Each row was made from one walk, in order. Every step used is in the known rows, and no mark comes twice. Write each row's walk.
Known rows:
Q-A-Z-E-T: [0.901 1.589 0.861 -2.192 4.445 -1.221 -1.307 2.204 -1.273 -2.125 2.111 -0.716 -3.450 -2.038 0.138 1.377 -0.891 1.694 -0.959 1.474 0.380 -1.103 0.900 0.083 -3.438 -2.095 -0.089 -2.605 -0.985 2.950]
X-T-E-Z: [-0.614 3.815 0.014 -1.719 -0.464 1.007 0.238 0.294 -1.394 -0.091 -0.754 0.129 -0.341 0.919 -2.261 -5.983 -1.031 5.295 -1.403 -1.749 1.289 -0.312 1.951 2.128 0.095 -2.708 -1.376 -0.877 -0.921 -0.480]
X-T: [-0.465 0.296 1.208 1.415 -0.451 0.457 1.062 -1.462 -1.275 0.136 -0.422 1.348 -0.165 1.223 0.279 -1.736 -2.013 2.377 -0.567 0.604 2.436 -1.992 2.035 -3.349 -1.617 0.038 0.780 -0.701 -2.832 -1.233]
E-T-F-Z-A-Q: [1.397 -1.680 -0.328 2.268 2.974 1.624 0.585 0.008 2.119 -4.462 2.775 -1.117 -0.540 -0.042 2.641 2.166 -0.518 -3.697 2.876 -0.534 2.562 0.340 -1.325 2.631 -1.440 1.613 1.267 -3.487 2.006 0.859]
F-T-E-Z: [0.415 2.230 0.480 -1.298 -2.982 3.602 -0.734 1.165 -0.964 -0.158 -1.040 0.904 0.247 0.385 -1.568 -4.846 -0.900 2.465 0.826 -1.297 0.484 -0.918 -3.048 1.586 0.744 -1.157 -0.680 1.013 -1.299 1.056]
X-T-F: [-0.343 2.099 1.076 2.523 -1.572 2.302 0.579 -0.800 -2.827 -1.331 0.008 0.331 0.978 0.598 0.618 -2.423 -2.550 1.945 0.587 -1.228 1.738 1.714 2.308 -2.032 -0.066 0.330 1.031 -0.735 -1.607 -0.823]
E-T-F-Z-A: [1.257 -1.285 -1.276 3.677 2.509 2.111 -0.826 -0.161 0.413 -4.897 2.058 -1.266 -0.098 -0.717 1.492 0.849 -1.896 -2.243 1.141 0.391 0.079 0.764 -0.490 0.393 1.419 2.037 1.221 -3.165 -0.711 1.681]
F-Z-A: [-0.126 -4.002 -0.267 2.384 2.208 0.634 0.663 -1.812 2.092 -1.241 0.146 0.853 0.720 0.828 0.607 3.287 -0.970 -2.436 0.465 -0.380 -1.086 -0.571 -0.832 -2.070 0.934 3.304 1.260 -1.154 -1.468 0.902]
U-Y: [-1.378 0.425 -1.178 -0.251 -3.910 1.930 3.910 -3.401 -2.270 0.167 0.334 1.368 -0.706 0.743 0.047 1.057 0.662 1.555 -1.545 1.709 -2.828 0.721 -0.237 -3.894 1.551 0.676 2.171 1.728 0.567 -3.526]
A-Q: [-1.316 -2.234 1.526 -0.640 -1.090 0.279 2.968 -0.871 1.869 0.627 -0.042 1.984 -0.392 2.907 -0.279 1.633 1.267 -0.951 1.521 -1.768 2.448 -0.309 -2.663 -1.615 -2.086 0.911 1.389 0.786 2.095 -1.071]
Y-U: [2.234 -2.794 -0.690 0.667 -3.088 -0.556 2.644 -2.524 0.220 -0.101 -4.470 1.533 0.531 1.702 -1.122 -0.787 -0.503 -1.876 -2.292 -2.460 1.837 -0.756 -0.821 -1.027 1.472 0.684 1.500 2.032 -1.948 -0.670]
T-E-Z-A-Q-Y-U: [0.039 -1.308 -2.680 -4.106 1.487 -2.889 1.328 -3.076 1.641 1.059 -1.131 -1.142 0.161 -1.097 0.253 -0.593 3.936 -2.968 -4.806 -1.196 3.032 -0.208 0.823 4.885 1.636 -1.249 -0.423 -2.118 2.611 -3.929]
A-Z-E-T-F: [1.529 4.469 2.976 1.166 0.658 0.103 -1.116 2.439 -2.995 -4.609 2.337 -1.396 -2.452 -1.122 -1.546 -0.234 -2.409 1.302 -0.384 -1.420 -1.230 3.191 1.509 0.284 -0.849 -1.104 0.600 -2.339 -0.640 3.095]
Z-A-Q-Y: [-4.101 -3.066 -0.541 -2.022 2.720 -3.025 1.098 -3.237 2.599 1.963 3.109 0.382 -0.521 -0.092 1.610 3.630 3.828 -2.941 -2.511 2.511 1.417 -0.677 -0.376 -2.320 -1.048 1.183 1.375 -2.362 3.159 -4.513]
F-Q-Y: [-3.230 -2.461 -2.287 -0.676 -1.651 -2.144 -1.755 -1.399 1.810 3.493 0.298 -0.606 -0.323 1.672 -1.916 0.589 4.217 -2.258 -3.015 4.271 -1.071 -1.858 -0.747 -2.944 1.565 0.508 0.960 4.846 0.502 -2.136]
Q-A-Z-E-T-F: [1.010 3.387 0.432 -0.640 3.123 0.840 -1.585 2.638 -2.814 -3.394 2.151 -1.698 -2.038 -2.520 0.632 0.323 -1.396 1.484 0.314 -0.728 -0.088 2.447 1.660 0.852 -1.887 -1.770 0.358 -2.282 0.424 3.235]
X-T-F-Z: [0.648 0.578 -1.271 3.911 -1.801 5.287 -0.060 0.041 -0.517 -1.851 -1.107 -1.747 1.871 1.161 0.176 -1.381 -1.508 -1.366 2.807 -1.589 1.331 -0.558 0.696 -0.351 0.632 1.828 0.678 0.740 -1.844 1.381]
X-T-E-Z-F-Q: [1.490 2.392 1.215 1.021 -1.235 -1.741 -1.824 1.613 -1.595 0.736 -0.636 -0.728 0.083 0.159 -0.613 -3.005 -1.929 2.887 0.611 1.039 -1.093 -0.460 1.968 2.676 0.549 -1.800 -2.783 1.055 -1.507 0.701]
Z-F: [0.375 -1.430 3.004 2.256 -2.292 -0.843 2.243 -0.371 -0.527 0.800 -0.866 1.910 0.848 0.766 -0.266 0.387 -1.510 0.395 0.907 -0.460 -2.051 0.512 -1.346 -4.141 -0.049 1.271 -0.117 -0.336 -0.569 -0.720]
X-T-F-Z-E: [0.824 0.914 3.048 2.861 0.414 2.656 -0.444 -1.147 -1.956 -2.142 1.398 -1.429 1.515 -0.146 1.353 1.593 -1.862 -2.920 0.935 -1.580 0.301 -0.289 0.021 -0.226 -0.687 1.851 0.091 -2.436 -2.145 2.390]
T-E-Z: [-1.147 1.852 -0.070 -2.324 -1.874 0.997 0.649 0.739 -0.111 0.445 -1.573 1.063 -0.470 1.642 -3.688 -4.450 0.639 4.651 -1.280 -2.994 -0.438 1.317 -1.223 1.452 1.516 -1.776 -0.843 0.869 0.989 0.023]
E-Z-F: [0.154 0.142 1.532 1.897 -1.848 -2.193 1.701 2.170 -0.427 -0.062 -1.056 1.329 1.273 0.750 -2.525 -1.257 -1.440 1.396 0.208 -0.596 -2.629 -0.018 -0.098 -2.848 0.055 -0.481 -0.165 -0.028 -0.162 -0.327]
Z-A: [-1.013 -2.889 1.591 1.163 2.127 -2.140 1.173 -2.798 0.519 -0.644 0.800 2.970 -0.398 0.740 0.451 2.446 -1.576 0.225 -1.448 -0.111 -0.984 1.450 0.128 -4.077 0.374 2.053 1.454 -2.386 -1.051 -0.845]
T-F-Z-A-Q-Y-U: [0.906 -3.182 -3.769 0.382 0.418 0.035 0.969 -3.483 2.306 -0.264 -1.041 -2.551 2.102 -0.990 1.996 2.712 3.488 -8.095 -1.857 -1.490 2.741 -0.419 -0.123 2.959 1.838 2.040 1.379 -0.840 1.934 -2.833]

Which walk is each row?
[-1.082 -1.800 0.658 -0.460 3.059 -3.390 2.070 0.136 2.198 -1.623 1.601 2.131 -0.335 0.914 -0.314 2.179 0.028 -0.322 -0.107 -1.220 1.379 0.349 0.158 -0.439 -2.002 0.306 1.639 -2.671 2.174 -0.993]  E-Z-A-Q
[-0.966 -0.012 1.024 -2.317 2.624 -1.993 1.565 -0.793 1.524 -0.629 1.529 1.550 -0.656 0.544 0.225 0.743 0.500 1.363 0.027 -2.586 1.547 1.607 -0.504 2.699 -0.804 -0.493 -0.412 -3.481 3.106 -1.404]  T-E-Z-A-Q
[1.939 0.788 1.583 2.525 -2.282 -2.569 -1.142 2.975 0.257 0.475 -1.616 -0.069 -0.815 0.792 -2.015 2.673 -1.686 1.262 2.023 0.729 -4.133 0.996 2.513 -1.174 -0.055 0.222 -0.515 4.259 -1.588 2.512]  A-Z-F-Q
[1.558 -0.265 -1.914 3.514 -1.879 4.864 -0.768 1.686 0.502 -3.902 0.109 -2.154 -0.132 1.051 -0.656 -2.180 -0.493 -2.295 2.292 -0.462 0.532 -0.366 -2.427 0.748 0.934 0.919 0.885 0.922 -0.459 2.464]  E-T-F-Z
[1.889 -0.921 3.583 3.032 -3.425 2.544 0.437 0.218 -1.096 0.156 -0.144 2.084 1.832 -0.166 2.297 0.299 -3.455 -1.701 3.449 1.625 -0.573 -1.929 -3.700 -4.124 -0.994 1.939 0.349 -0.042 -3.429 0.224]  Z-F-T
[0.243 0.312 1.430 -1.886 1.651 0.921 0.442 -0.380 0.914 -1.301 2.072 1.655 0.267 -0.510 2.071 0.329 -1.111 -0.398 2.212 -1.089 2.470 -0.173 -2.110 2.909 -1.417 -0.191 -0.292 -3.708 0.915 -0.195]  F-T-E-Z-A-Q
[0.507 -0.680 -0.882 -0.513 3.505 -0.462 -3.056 1.257 -1.259 -1.354 2.472 -0.270 -0.747 -1.087 2.950 0.332 -0.100 -0.899 0.819 2.316 1.445 0.238 -1.355 1.450 -1.125 -0.278 0.246 0.667 0.628 2.764]  Z-E-T-F-Q-A
[-2.993 -0.752 -2.537 0.270 -2.412 -0.580 -2.425 -0.908 0.372 2.266 0.762 -1.265 0.605 1.010 -1.267 -0.084 3.802 -2.271 -2.087 2.702 -1.270 0.959 -0.044 -1.827 2.296 0.748 1.197 4.663 1.462 -2.014]  T-F-Q-Y
[2.101 0.880 0.437 0.652 -0.747 2.988 -0.641 2.923 -0.955 0.660 -1.278 0.856 1.156 -2.277 2.450 1.699 -3.226 0.488 4.656 1.272 -0.897 -1.870 -0.344 -2.117 -2.391 0.082 0.134 0.752 -2.579 2.086]  Q-A-Z-F-T
[-1.445 2.233 -1.265 -0.998 -0.708 -2.317 -2.469 0.257 -0.835 3.079 1.083 -2.742 0.095 -1.137 -0.357 -3.387 2.284 0.819 -2.676 4.066 -1.096 -1.955 2.475 2.128 1.161 -2.240 -2.889 0.695 -0.015 -2.454]  X-T-E-Z-F-Q-Y
[-3.957 -0.468 -1.282 -4.246 2.723 -2.482 0.476 -2.082 2.027 2.139 2.894 -0.496 -0.393 -0.668 -0.206 -0.120 4.336 -0.389 -3.355 0.589 1.144 0.437 -0.164 2.145 0.081 -0.922 -0.676 -3.237 4.267 -4.158]  T-E-Z-A-Q-Y
[2.295 -0.505 -2.479 0.343 -2.632 -4.052 -0.723 0.184 0.715 1.964 -3.346 -2.516 -0.055 -0.927 -1.804 1.692 1.815 -3.561 -2.853 1.580 -1.607 -1.193 3.261 0.880 2.187 -0.614 -0.281 4.058 -1.393 -0.942]  A-Z-F-Q-Y-U
[0.895 0.843 1.199 0.530 -2.268 -1.522 -1.247 1.921 -0.123 1.050 -0.903 0.140 0.299 1.004 -1.631 -1.999 -0.445 1.835 0.810 0.011 -2.692 1.063 -0.941 1.883 1.749 -0.965 -2.191 3.072 0.079 1.160]  T-E-Z-F-Q
[-3.417 1.091 -1.422 -3.633 3.954 -2.148 0.063 -2.211 0.585 1.563 3.372 -1.531 -0.881 -1.520 1.355 -1.055 2.940 0.526 -3.106 1.721 2.638 -1.103 2.722 2.682 -1.250 -1.836 -1.140 -4.923 2.899 -4.646]  X-T-E-Z-A-Q-Y
[-0.901 0.390 0.425 -1.329 2.468 -1.680 0.181 -0.876 -0.213 -0.803 0.389 1.719 -0.650 -0.126 -1.187 -1.074 -0.992 3.662 -1.984 -1.666 -1.360 2.211 0.791 1.159 1.828 -0.248 -0.522 -3.116 0.629 -0.301]  T-E-Z-A
[2.104 2.705 0.942 -2.073 -0.936 5.264 -1.028 1.251 -1.387 1.677 -1.497 0.319 0.358 -2.704 3.149 -0.461 -1.853 3.278 4.390 -0.841 -0.219 0.290 -1.756 2.223 -0.558 -0.745 -2.666 -0.030 -1.227 1.816]  Q-A-Z-F-T-E
[0.042 -1.134 -1.122 3.722 -3.033 5.218 0.347 0.382 0.864 -1.319 -1.636 -0.999 1.886 1.759 -1.085 0.083 0.108 -2.232 2.712 -2.541 -0.548 0.943 -2.417 -0.927 1.863 2.588 1.377 2.530 0.129 1.861]  T-F-Z
[0.075 -0.674 -2.455 -2.290 1.230 -0.423 -1.680 1.967 0.429 2.671 -1.314 0.389 0.730 -0.490 0.988 -1.489 0.861 2.304 1.619 0.780 -0.206 -0.371 -0.747 2.856 0.365 -1.424 -2.595 2.765 1.788 1.146]  T-E-Z-F-Q-A
[0.421 1.768 2.208 -0.317 -2.124 -0.186 1.175 1.247 -0.990 0.769 -1.332 1.006 0.689 0.483 -2.190 -3.450 -0.805 3.469 -0.186 -1.994 -2.342 1.543 -0.776 0.760 1.182 -1.084 -2.278 -1.091 0.788 -0.142]  T-E-Z-F
[0.642 -3.337 -3.525 -0.642 -2.743 -3.052 -0.688 -2.602 1.296 2.383 -2.967 -1.032 0.421 0.879 -1.202 -0.026 3.594 -4.724 -4.386 2.138 0.989 -2.384 0.188 0.210 2.667 0.294 1.006 4.934 -1.208 -2.396]  F-Q-Y-U
[-1.178 -1.297 0.085 0.610 2.871 -3.398 0.744 0.065 0.597 -1.715 0.780 2.279 -0.029 0.505 -1.972 0.366 -1.565 1.457 -2.247 -0.323 -1.411 0.479 1.850 -2.379 0.340 0.358 1.506 -2.366 -0.348 -0.371]  E-Z-A
[0.843 1.359 0.030 2.226 -1.483 1.948 -0.395 1.245 -1.782 -3.526 1.169 -0.171 -1.186 0.431 -0.896 -3.401 -1.448 0.904 0.364 -0.224 0.999 1.943 -0.931 -0.874 0.587 -0.414 1.685 -0.649 0.091 0.448]  E-T-F
[0.070 1.934 1.026 -1.230 2.320 -1.153 -2.366 2.166 -1.454 0.202 0.655 -0.425 -0.613 -1.015 0.153 4.617 -0.547 0.586 1.022 -1.092 -1.906 2.753 2.216 0.603 -1.226 -0.174 0.396 1.655 0.117 3.967]  T-F-Q-A-Z-E
[0.238 -0.399 2.765 2.238 -0.824 2.597 0.354 -1.077 -0.857 -1.666 0.536 -0.526 1.438 0.782 -0.163 2.750 -0.507 -3.856 0.891 -2.527 -1.526 1.359 -2.818 -1.015 0.678 2.607 0.716 -0.625 -0.588 2.782]  T-F-Z-E
[-0.746 0.793 1.687 -2.656 3.437 -1.052 -0.140 0.878 -0.792 0.674 0.068 0.731 -1.051 -1.140 -0.430 4.138 -0.316 1.573 -0.673 -1.304 -1.052 0.577 1.207 -1.916 -2.656 -0.414 0.228 -0.838 -0.333 2.701]  Q-A-Z-E
[-0.038 -2.794 -2.853 -1.082 -2.586 -1.520 1.493 -3.428 0.807 2.188 -3.204 -0.471 0.700 0.447 -1.522 -0.765 3.197 -3.670 -5.104 0.478 1.664 -2.042 -0.040 -1.332 2.184 0.066 1.215 2.049 -0.570 -3.456]  Q-Y-U
[1.079 2.509 -4.208 -0.523 1.649 0.966 -3.311 4.717 -0.015 -1.635 -0.653 -1.907 -2.107 -0.994 -0.678 -0.051 -0.358 2.958 2.331 0.828 -0.114 1.136 3.008 2.157 -1.045 -1.827 0.293 3.945 0.252 3.646]  E-T-F-Q-A-Z
[-1.910 0.583 -1.198 -1.494 -1.635 -2.540 -2.155 0.276 0.537 3.633 0.414 -1.828 0.107 -0.272 -1.970 -2.127 3.546 -0.193 -2.634 3.108 -2.799 -0.335 -0.027 1.359 2.499 -1.435 -2.327 2.674 1.807 -2.069]  T-E-Z-F-Q-Y
[2.197 0.445 2.202 2.473 -2.884 1.290 0.143 2.745 -1.435 -0.983 -0.349 1.532 2.208 -0.582 -0.060 -1.384 -3.256 -0.639 2.645 1.493 -1.414 -2.641 -2.471 -2.564 -1.113 0.384 0.492 0.275 -3.027 0.653]  E-Z-F-T
[1.024 3.287 2.222 0.289 -1.077 -0.249 0.868 1.000 -2.461 0.226 -0.619 -0.216 0.726 -0.405 -0.410 -4.446 -2.261 4.275 0.224 -1.220 -0.417 0.258 1.835 1.090 0.226 -2.237 -2.766 -2.769 -0.932 -0.790]  X-T-E-Z-F
[0.409 1.036 -2.218 -1.635 2.463 -0.450 -2.086 1.637 -0.613 2.526 -0.634 -0.731 0.572 -1.410 2.310 -3.053 -0.832 3.893 1.659 1.771 1.334 -1.658 1.753 3.215 -0.705 -2.327 -2.784 0.766 -0.168 0.603]  X-T-E-Z-F-Q-A
[1.813 1.108 4.025 0.095 -3.790 4.633 -0.065 -1.576 -2.056 1.231 -0.821 1.398 0.978 -0.782 2.939 -2.194 -2.335 1.247 3.207 -0.611 -0.191 0.288 -4.305 0.148 0.805 0.665 -2.129 -0.888 -1.972 0.402]  Z-F-T-E
[1.332 1.625 2.434 2.029 -1.984 -1.033 1.370 2.142 -0.757 0.574 -1.844 0.337 -0.480 0.197 -2.156 2.073 -2.261 2.344 1.598 -1.776 -3.972 1.631 2.436 -2.846 -0.754 0.151 -0.562 0.574 -0.954 1.277]  A-Z-F
[1.708 -0.308 -2.833 -1.491 -2.549 -3.025 -1.024 -0.824 0.375 2.390 -2.820 -2.369 0.761 -0.823 -1.566 -2.755 3.352 -2.671 -4.271 1.055 -0.300 -1.016 0.793 4.292 3.760 -1.541 -2.049 2.829 0.291 -2.154]  T-E-Z-F-Q-Y-U
[-4.037 -2.309 -0.968 -2.153 -0.899 -0.824 1.404 -1.960 2.432 3.070 1.332 0.030 -0.340 1.181 -0.435 1.277 5.209 -2.820 -1.828 1.685 1.922 -1.768 -2.040 -2.361 -1.437 0.342 1.036 0.680 3.253 -4.139]  A-Q-Y
[-0.991 0.367 -2.789 -2.154 1.610 1.035 0.339 2.364 0.973 1.352 -2.579 1.055 -1.219 -0.032 -1.418 1.719 0.232 3.587 1.169 -1.501 -0.460 0.286 2.316 -1.669 -1.898 -0.860 0.813 2.544 0.204 1.676]  Q-A-Z
[2.468 3.719 3.519 -0.065 -3.654 4.538 -0.564 0.868 -1.782 0.722 -1.390 0.319 -0.034 -1.397 1.349 -1.111 -2.767 2.607 3.764 -1.422 -1.758 0.873 -1.369 1.240 0.381 -0.289 -2.285 -0.248 -2.305 1.898]  A-Z-F-T-E
[-0.514 -0.478 -3.336 0.167 1.644 1.311 -2.262 0.323 -0.848 1.008 -0.553 -0.233 0.875 -0.165 3.237 -0.541 -0.685 1.542 2.015 1.526 2.962 -0.311 1.920 0.119 -0.755 -0.192 0.575 2.707 -0.744 0.802]  X-T-F-Q-A
[-3.140 -3.814 -2.170 -0.809 2.358 -0.725 0.919 -2.731 3.832 1.591 2.229 -1.147 0.351 0.233 1.515 4.060 4.510 -5.492 -1.156 2.078 1.244 -2.313 -1.464 -0.608 -0.697 2.141 0.911 -1.668 2.670 -2.911]  F-Z-A-Q-Y
[1.332 1.320 0.183 -1.549 4.189 -2.288 -3.028 3.097 -0.916 -2.372 2.361 -1.101 -3.845 -1.254 0.024 1.917 -0.600 0.782 -0.222 2.720 0.125 -1.414 1.308 1.814 -2.987 -2.412 -0.215 0.084 -1.468 4.051]  F-Q-A-Z-E-T
[-1.267 -3.001 1.893 -0.084 2.480 -2.049 2.500 -2.418 2.001 -0.562 1.813 2.606 -0.518 1.193 1.940 4.114 -0.179 -1.350 0.677 -0.855 1.919 0.772 -0.855 -1.624 -1.896 1.811 1.558 -2.597 1.715 -1.436]  Z-A-Q
[-0.244 -4.103 0.154 1.085 2.316 0.394 2.116 -1.445 3.662 -1.031 0.891 0.764 0.505 1.293 2.123 4.625 0.472 -3.869 2.297 -0.954 1.809 -0.972 -2.032 0.104 -1.465 3.149 1.327 -1.701 1.220 0.177]  F-Z-A-Q
